Known rows, with every step that occurs:
sutine > gikedod: [  4  11   7  15   2   4  -7  -6  17 -10  -3 -18 -13  21 -17  -8   0 -35
 -13   4  -1 -17   4   2 -23]
regat > sisa: [  7  -2   3   0   5   6   3  -3 -16   9   2   4  18  19 -48   0   9   2
   4   4  -4  13  10  -1   6]
sutine > sisa > sarud > larivel > regat: [ -7 -10   6 -14  16 -12  -6  -7   9  10 -18   5  11   3  16 -22 -24  -4
   8  10 -15  17 -19  -2  15]
regat > sisa > dezu > zegesu > doledi > gikedod: [  9 -10   8   4   1  19 -17  -3  28  -2  -8 -32  11   3 -66 -32  36  33
  12  34 -39   7  14  -8 -44]
sisa > dezu > larivel > regat: [  1  -6   7 -20  -2  -8 -16  -6  27   1 -16 -14  -4   6  31 -50   5  -2
 -19   5 -17   5 -18   1   4]
sarud > larivel > regat: [  2  -3  -2 -14   2  -5 -20  -7   4   6  -6  22   5  -6  27 -21 -12   8
 -14   5   2  10 -19  11  -5]
zegesu > doledi > gikedod > sutine: [ 12  -7 -11   7 -16   7 -42   0  39   0   0 -38   7 -11  26 -26  -3 -25
   1  20 -11   3  14 -10 -40]
regat > sisa > dezu > gikedod > sutine: [  2 -25   5   2  -4   6  14  -2  -8  14  -8 -33  10  27 -82 -36  16   0
  -7  17  -7  -6  28  -1  16]
sutine > sisa > dezu > gikedod: [-23 -26   5  -6   4   4  24   3  -4 -11 -15 -32   2  14 -35   0   5  14
  10   7  -4   6  -3  -1  24]
sisa > sarud: [  3  -2  11   6  11  -7  10  -2   8   8  -7  -8  -3   2 -14 -16  -2  -6
   4   9 -15 -12  -1  -6   2]
sarud > larivel: [  3   0   7  -3  12  -1  -4  -2   4  -3  -1  37   9   4   4   1  -9  -9
 -15   6   5  10  -6   4 -15]
doledi > gikedod > sutine > sisa: [ -1  -7 -13  -2 -12   1  13  -3  37   2  -1 -24   7  -4  -4 -16 -10 -39
  11  19  -6  16  32 -14  -9]
gikedod > sutine: [  6  -3  -8   2 -12  -5 -11  -2  11  13   2 -14  -3   0   4 -22  -8 -24
  -2   4  -1  -7  24  -4   3]
sutine > sisa: [-12  -5  -3  -9   2   1   8   1   0  -4  -4  -8   9   7   7  15  -8 -10
  18  -4  -2  18   2  -5  17]
larivel > regat > sisa > dezu > zegesu: [  1 -10   1 -14  -5   2  -6  -7   4  19 -12 -25  -2   2 -63 -48  26  51
  11  18 -32  -3   9   2   9]
dezu > sisa > sarud > larivel > regat: [  4   1   1  -7  18  -8 -29  -7  30  19 -11  21   6   6  40 -49 -17  -4
 -17  19 -14  11 -21  -1  -1]
larivel > regat > sisa > dezu: [  2 -10   1 -16  -5   6 -11  -5  -8   8 -14 -16   6   8 -41 -22  10  40
  -7   6 -21  -1  -7   1  18]
zegesu > doledi > gikedod: [  6  -4  -4   5  -4  12 -32   2  27 -11  -1 -21   9  -9  20  -4   6  -1
   2  16 -10  12  -8  -7 -46]
sarud > sisa > dezu > gikedod > sutine: [ -2 -34  -3  -5  -7 -10  23   0  16  15  -9 -30 -20   7 -63 -38   1   7
  -6  15  -4   4  24  -2  30]
dezu > zegesu > doledi > gikedod > sutine: [ 12  -6 -10   9 -15   4 -36  -2  46  11   2 -48   1 -16   6 -52  14 -16
  17  33 -21   3  31  -9 -51]
regat > sisa > sarud: [ 10  -3  16   7  16  -1  15  -4  -7  15  -6  -4  14  20 -58 -14   4   0
   8  12 -18   2  14  -7   8]
doledi > gikedod > sutine > sisa > regat: [ -2 -10   1  -1 -13  -7  -3  -2  25  14  -7   5   7  14  30 -30 -18 -48
  21  25 -16  16  32 -21  -7]
gikedod > sutine > sisa > dezu: [-10 -15  -6  -9 -12  -1   2  -1  18   2 -15 -27   0   6  -8  -6 -12 -15
   5   4 -16  -6  18 -12  29]
dezu > gikedod > sutine > sisa: [-13 -24  -9  -1  -7  -6  10   0   0  10  -2 -44   9  17 -12 -22  -8 -31
  18   6   9  14  25  -3  26]
regat > sisa > dezu > zegesu: [  1  -6  10  -2   5   8  12  -4   2  10  -8  -9   3  13 -86 -26  29  34
  11  18 -28  -3  21  -3   1]
dezu > larivel > regat: [  5  -1   2 -16  -2 -13 -21  -5  19   9  -4 -10   7   8  47 -49   0 -19
  -8   3  -4  20 -11   3   0]
gikedod > sutine > sisa: [ -6 -10 -12  -5 -12  -5  -3  -1   7   7  -3 -25   7   7   9  -5 -17 -32
  16  -1  -2  10  23  -9  23]
dezu > zegesu: [  0   1   1   4  -1  -3   5  -3  10   9   2  -9  -8  -5 -26 -26  16  10
  16  12 -11  -1  17   2  -9]

Rows:
[  2   5   2   6  15  -3  -8  -1  24  14  -5  -4  -2  15  16 -27  -4 -13
   0  15 -17   2   0 -11   4] => dezu > sisa > sarud
[ 12  -2   5 -16   3  -6 -16  -8   6  16  -2  -9  25  26  -3 -49  10 -15
  -6   5  -8  34   0   1   3] => dezu > larivel > regat > sisa
[  9  -4   2 -15   8   1 -17  -8 -12  14  -5  28  23  12 -22 -21  -3  14
 -11   8  -2  22  -7   8   0] => sarud > larivel > regat > sisa
[ -5 -15  -4 -24 -15 -14 -18  -6  34  11 -19 -36   5  12  37 -56 -11 -34
  -4   5 -20  15   7  -9  27] => gikedod > sutine > sisa > dezu > larivel > regat
[ -3   4   5   0   4  -3 -32   1   7  18  -5  35   6  34  58 -24  -9 -17
   6  13 -14  13   2 -11   7] => dezu > sisa > regat
[  8  -5  22  -9  12   3  11  -3  13   3  -9   7  20  35 -40 -28  19 -16
 -18  10 -18  17   4  -6   0] => regat > sisa > dezu > larivel
[ -6 -24   0   2 -10  -1  10   0  10   7 -10 -38 -10   8 -34 -40   6  -2
 -11  14  -3 -19  17   1  10] => sisa > dezu > gikedod > sutine
[ 13  -4  23   4  27   0  12  -6  -2  13  -7  35  24  23 -62 -14  -2  -9
  -7  17 -13  10   4  -1  -5] => regat > sisa > sarud > larivel
[ -7 -12   3  -4 -12 -14 -19  -1  -1  21  -9   7   9  25  39 -19 -23 -41
  26   7 -13   9  25 -16  27] => gikedod > sutine > sisa > regat
[  5   4  11   4  28  -2  -8  -4  29  10  -7  36   9  18  15 -25 -11 -22
 -16  19 -10  11  -7  -6 -11] => dezu > sisa > sarud > larivel
[  9  -7   6  -6   7  -5  -9  -7  -7  24  -9 -20  12  10 -39 -37   2  17
   9  10 -22   1   0  -1  16] => larivel > regat > sisa > sarud
[-10 -16   0  -2  -2  13 -14   0  43 -13 -15 -43   4 -10 -14 -15  17  21
  26  29 -35  12   5 -13 -31] => sutine > sisa > dezu > zegesu > doledi > gikedod
[  5  -5  10  -7  14 -11 -13  -8  11  13 -13  15   2  -6  15 -37 -16   4
 -11  12 -12  -3 -18   4  -2] => sisa > sarud > larivel > regat
[  1 -13 -14   2 -14   3 -31  -2  43   5  -2 -60  11  -9   7 -39   5 -23
  35  29 -23  20  33 -14 -31] => dezu > zegesu > doledi > gikedod > sutine > sisa
[ -9 -20  -6  -3 -13   2 -39   1  26   6 -16 -58   3   1   4 -30   2   4
  28  13 -33   0  18 -12   4] => gikedod > sutine > sisa > dezu > zegesu > doledi
[ 16  -4  18 -10  13 -13  -5  -9  13  25  -9 -18  20  26 -14 -64   6 -16
  -1  13 -22  21   0  -4   8] => dezu > larivel > regat > sisa > sarud
[  5  -1  20   5  23  -8   7  -5  11   6  -8  33   6   5 -11 -15 -11 -13
 -11  14  -9  -3  -7   0 -12] => sisa > sarud > larivel
[  4 -11   8 -18   7   6 -13  -7  -6   6 -16  25  16  12 -39 -19   1  28
 -23  11 -16   7 -14   6   4] => sarud > larivel > regat > sisa > dezu
[  1  -6  -1   6  -1   2 -41   1  11   4  -1 -33   4  -3   8 -22  14  18
  23  10 -18   4   1   0 -23] => dezu > zegesu > doledi
[  8 -12  -4   7 -15   8 -32  -2  53   3 -10 -52  -7 -15 -12 -53  18   7
   6  35 -36 -14  25 -11 -46] => sisa > dezu > zegesu > doledi > gikedod > sutine
